Known rows, with every step that occurs
P T E S W: .01 .01 -.22 .13 .04 .01 .10 .02 -.24 -.05 .02 .15 -.06 .13 -.39 -.10
 -.09 -.08 .20 -.18 -.07 .06 -.18 -.04
A R L T E B W: -.01 -.15 -.40 .11 .05 -.04 .02 -.07 .19 -.04 .07 .03 -.01 .02 -.27 .00
 -.17 .06 -.11 .09 -.04 .34 -.06 -.13
L T E: .16 -.08 -.20 .37 -.04 .03 -.02 -.02 -.03 .00 -.01 -.17 .13 -.13 -.15
 -.03 -.13 .11 .05 -.02 .10 .25 .06 .23
A R L T W S E: -.18 -.24 -.10 -.05 -.02 .05 -.02 .12 .22 -.18 -.18 .32 .10 -.02 .37 .08
 .07 -.06 -.06 .21 -.06 -.25 -.16 .00
A R L: -.04 -.14 -.02 -.16 -.12 -.17 .19 -.08 .05 .29 -.02 -.18 .00 .07 -.06
 -.02 .12 .05 -.10 -.23 .03 -.18 -.03 -.14
W S: .06 .14 .06 .09 -.10 -.04 .17 .00 -.02 .13 -.09 -.01 -.13 -.05 -.05 .06
 -.05 .17 .00 .07 -.02 -.36 .17 .05
E S: .22 .17 .13 -.02 -.07 -.02 .25 -.10 -.15 .21 .02 -.09 -.13 .09 -.45 .05
 -.01 .21 .06 -.11 -.10 -.11 -.11 -.10
P T L R: .12 -.05 -.23 .23 .06 .07 .03 -.10 -.14 .18 -.08 -.43 .00 .06 .08 -.13
 -.15 -.07 -.07 -.39 .17 -.01 .04 -.15
E S W: -.02 .01 .19 -.17 -.01 -.02 .32 .00 -.18 .12 .04 .01 -.18 .18 -.46 .08
 -.02 .04 .08 -.12 -.11 -.15 -.22 -.15
X L R: .03 -.13 .38 -.05 .07 -.02 .17 -.05 .02 .46 -.01 -.44 -.12 .07 -.17 .04
 -.07 .03 -.14 -.20 .09 -.21 .10 -.08
R A: -.01 .11 .17 .06 -.14 -.09 .00 .00 .02 .37 .25 -.12 -.08 -.06 .00 -.02
 .33 -.04 .05 .33 .04 -.26 .17 .14
T E B W: .02 .22 -.08 .09 .04 -.02 -.08 -.04 .13 .12 .09 -.26 -.09 -.12 -.62 .02
 -.19 .14 -.02 .22 -.07 .27 .01 .06
A R L T W S: -.02 -.34 -.19 .01 -.07 .03 .10 .01 .05 -.16 -.19 .40 -.01 .13 .25 .12
 .10 -.10 -.13 .08 -.03 -.23 -.13 -.26
W T P: .08 .20 .04 -.11 -.04 -.20 -.22 -.01 -.17 .00 -.06 .17 .03 -.05 .25 .03
 .18 .08 .04 -.20 .05 .16 .24 -.02
S W: -.17 -.01 .19 -.17 -.04 -.06 .23 .06 -.10 .22 .03 -.24 -.11 .07 -.27 .04
 .03 -.01 .01 -.06 .02 -.12 -.05 .03
B E S W T: -.03 .05 .03 -.21 .02 -.20 .08 .04 -.09 -.18 .12 .17 -.02 .10 -.21 -.06
 -.05 .05 .14 -.05 -.09 .02 -.03 -.02
A R L T: .02 -.30 -.28 .02 -.08 -.07 .27 -.07 .00 .10 -.01 -.01 .05 .12 .18 -.01
 .05 .06 -.12 -.22 .09 .03 .02 -.18
S W T E: -.09 -.10 -.02 .10 .00 -.12 -.05 .09 -.02 -.16 .00 .01 .15 -.02 -.05
 -.05 -.05 -.06 .10 -.09 .06 .14 .07 .35
S W T L R: -.05 -.27 .07 -.01 .09 -.03 .10 -.01 -.06 -.06 -.07 -.24 .07 .12 .21 .03
 -.16 -.12 -.10 -.36 .13 -.05 -.02 -.01
B W S E T: -.13 .12 .15 -.08 .06 .10 -.16 .07 .01 -.07 -.03 .20 -.06 -.01 -.19 -.14
 -.06 .05 -.01 .08 -.09 -.11 -.03 .16
P T W S: .01 .08 -.21 .11 -.06 .08 -.02 .05 -.10 -.04 -.16 .22 -.10 .08 .06 -.02
 .13 -.12 .01 .13 -.03 -.21 .03 -.12
R L T W: .00 -.32 .10 -.16 -.05 .11 .02 .00 .04 .01 -.03 .02 .12 .02 .04 .08 .20
 -.07 -.08 -.05 .06 .07 -.20 -.28
W S E T L R: .05 -.02 .11 .15 .10 .18 -.12 -.04 .01 -.09 -.17 -.13 .05 -.08 .25 -.08
 -.25 -.01 -.08 -.23 .06 -.15 -.04 .04
P T W S E B: -.08 .43 -.35 .14 -.01 .19 .03 .08 .19 -.09 -.13 .06 -.04 -.15 .37 .01
 .01 .05 .03 .39 -.10 .08 .15 .09
R L T W S: .01 -.27 .02 -.05 -.06 .11 .06 .03 .07 -.15 -.13 .35 .03 -.01 .22 .12
 .09 -.03 -.05 .06 .00 -.23 -.08 -.28
L T E B: .19 .22 -.39 .42 -.04 .12 .13 -.08 .11 -.03 .00 -.23 .05 -.21 .06 .04
 -.21 .22 .00 .16 .04 .51 .21 .16
P T L: .13 .09 -.10 -.14 -.04 .07 -.08 -.12 -.12 .11 .01 -.45 .09 .09 -.04 -.16
 .03 -.07 .05 -.31 .14 .05 .05 .05

Rows
-.12 -.01 .03 .07 .10 -.01 -.18 .03 .29 -.01 .23 -.04 .05 -.07 .38 -.01
 .03 -.14 -.05 .36 .01 -.04 .11 .16 -> S E B W T L R A
-.01 -.25 .12 .03 .05 -.05 .06 -.02 -.05 -.06 .19 .23 -.01 .16 .30 .02
 .09 -.25 .04 .00 .00 -.27 -.08 -.08 -> E S W T L R A
-.11 -.15 .21 .11 .12 .09 -.34 .03 .10 -.03 .14 .23 -.04 -.03 .16 -.11
 .01 -.23 -.03 .25 -.01 -.37 -.06 .02 -> B W S E T L R A
.11 .00 -.51 .31 -.05 .03 .16 -.12 .18 -.05 -.02 -.07 .09 -.12 .21 .01
 -.14 .15 -.06 .02 .03 .42 .12 .01 -> A R L T E B
-.12 -.27 .12 .05 .03 -.08 -.03 .03 .02 .02 .18 .02 .04 .08 .43 -.01 .14
 -.29 -.02 .04 .11 -.24 .06 .06 -> S W T L R A
-.10 -.02 .04 .05 .00 .13 -.06 .16 .14 -.15 -.16 .16 .06 -.10 .21 .11
 .02 .02 .01 .34 -.05 -.17 -.07 .16 -> L T W S E
-.06 -.15 .23 -.42 -.01 -.04 .00 -.01 -.03 -.14 .02 -.23 .16 .15 .11 .01
 .02 -.12 .02 -.28 .10 .00 -.04 .19 -> S W T L
.06 .06 .08 -.36 .03 -.01 -.08 -.11 .13 -.12 .08 -.28 .09 .10 -.08 .02
 -.08 .03 -.07 -.06 .02 .23 .04 .11 -> E B W T L
-.01 -.03 .02 .39 -.05 -.09 .08 .00 .00 .40 .17 -.11 -.15 -.07 .13 .00
 .17 -.06 -.06 .23 .06 -.30 .17 -.03 -> L R A
.14 .39 .15 -.13 .01 -.11 -.56 -.08 -.24 .01 .06 .07 -.06 -.25 -.23 -.18
 .11 .08 .08 -.14 .01 .31 .09 -.22 -> B E T P
.07 -.24 .07 -.03 .11 -.01 .19 -.05 -.13 -.13 -.06 -.03 .02 .21 .07 .05
 -.21 -.08 -.04 -.40 .02 -.08 -.17 -.14 -> E S W T L R
-.03 -.04 .17 .22 .04 .12 -.24 .01 .09 -.02 .08 .14 .03 -.12 .49 -.10
 .06 -.18 .00 .18 .04 -.35 .06 .12 -> W S E T L R A
.06 -.16 -.07 .14 .04 .05 .19 .02 -.17 -.14 .03 .19 -.02 .10 -.36 .05
 -.17 .01 .14 -.10 -.07 .11 -.24 -.03 -> L T E S W
.02 .09 .09 -.25 .03 -.17 -.07 .03 -.27 -.15 -.03 .49 -.07 .11 .10 .09
 .13 -.01 .12 -.27 -.08 .10 -.01 -.20 -> E S W T P
-.05 .22 .16 -.04 -.01 .12 -.09 .02 -.03 .10 .00 -.18 .06 -.08 -.05 -.17
 .05 .09 .01 -.07 .02 .14 .02 .28 -> S E T
.00 -.09 -.02 .09 .03 -.16 -.24 .04 .03 -.09 .05 -.01 .12 .00 -.40 -.08
 -.08 .01 .04 .00 .02 .16 .04 .29 -> B W T E
.04 .15 .23 -.16 -.01 .05 -.40 -.04 -.09 -.03 .03 -.12 -.01 -.10 -.45
 -.15 .16 -.10 -.03 .13 -.02 .22 -.18 -.11 -> B E T W
.17 .13 -.05 .11 .01 .14 .08 -.09 .19 .05 .06 -.28 .07 -.12 .02 .04 -.15
 .14 .01 .12 .05 .43 .22 .19 -> X L T E B
-.04 .48 -.04 .03 -.05 .07 .15 .01 .24 .21 .01 -.44 -.02 -.24 .09 .05
 -.07 .29 .00 .27 -.05 .19 .18 .26 -> S E B
.01 -.32 -.01 -.03 .04 .03 .19 .01 -.08 -.15 .06 .28 .07 .05 -.23 .03
 -.11 .01 .16 -.25 -.05 .04 -.28 -.22 -> R L T E S W
.12 -.16 .02 .09 .04 -.03 .05 -.08 -.03 .02 -.08 -.34 .10 .05 .23 .00
 -.16 -.01 -.12 -.34 .15 -.02 .08 .04 -> W T L R
.01 .04 .17 -.01 -.08 .04 -.01 .04 .01 .01 -.17 .11 -.10 -.01 -.11 .14
 .10 -.02 -.05 .23 -.06 -.32 -.07 -.07 -> T W S
-.15 -.17 .11 -.11 -.01 .13 -.06 .14 .24 -.16 -.12 .26 .15 -.15 .34 .09
 .07 .01 .02 .19 -.03 -.25 -.11 -.03 -> R L T W S E
.03 .19 .09 -.29 .06 -.27 -.30 .03 -.21 -.22 .07 .43 -.04 -.04 -.08 .00
 .07 .03 .19 -.13 -.10 .13 .00 -.24 -> B E S W T P
-.01 .12 .18 -.21 .02 -.14 .08 .01 -.12 .05 .15 -.06 -.16 .01 -.64 -.02
 -.11 .09 .15 .03 -.13 -.12 -.22 -.19 -> B E S W
.00 .06 -.17 .01 -.05 .08 -.08 .01 -.15 .13 -.06 -.12 -.03 .11 -.14 -.08
 .25 -.18 -.02 .02 .03 .09 -.07 -.09 -> P T W
-.04 .26 -.21 .15 -.01 .22 .11 .08 .27 -.17 -.13 .09 .00 -.18 .41 .16
 -.07 .14 -.04 .47 -.09 .14 .08 .10 -> L T W S E B
.04 .04 .14 .00 -.05 .17 -.10 -.01 -.10 -.12 -.17 .29 -.09 .04 -.04 .00
 .12 -.10 -.07 .10 -.06 -.12 -.09 -.08 -> E T W S
-.04 .17 -.14 -.10 .01 -.10 .12 -.02 .09 -.01 .09 -.04 -.06 .10 -.10 .02
 -.04 .14 -.09 .11 -.04 .26 .21 .08 -> E B W T
-.17 -.08 .03 -.16 -.03 -.13 .21 .09 -.08 -.03 .02 .00 .02 .15 .11 .00
 .07 -.04 .01 -.13 .05 .01 .12 .19 -> S W T
-.09 .34 -.02 -.21 .09 -.14 -.34 .07 .08 -.10 .02 .21 .00 -.12 .16 .05
 .07 .13 .02 .10 -.08 .33 .18 .04 -> S E B W T P
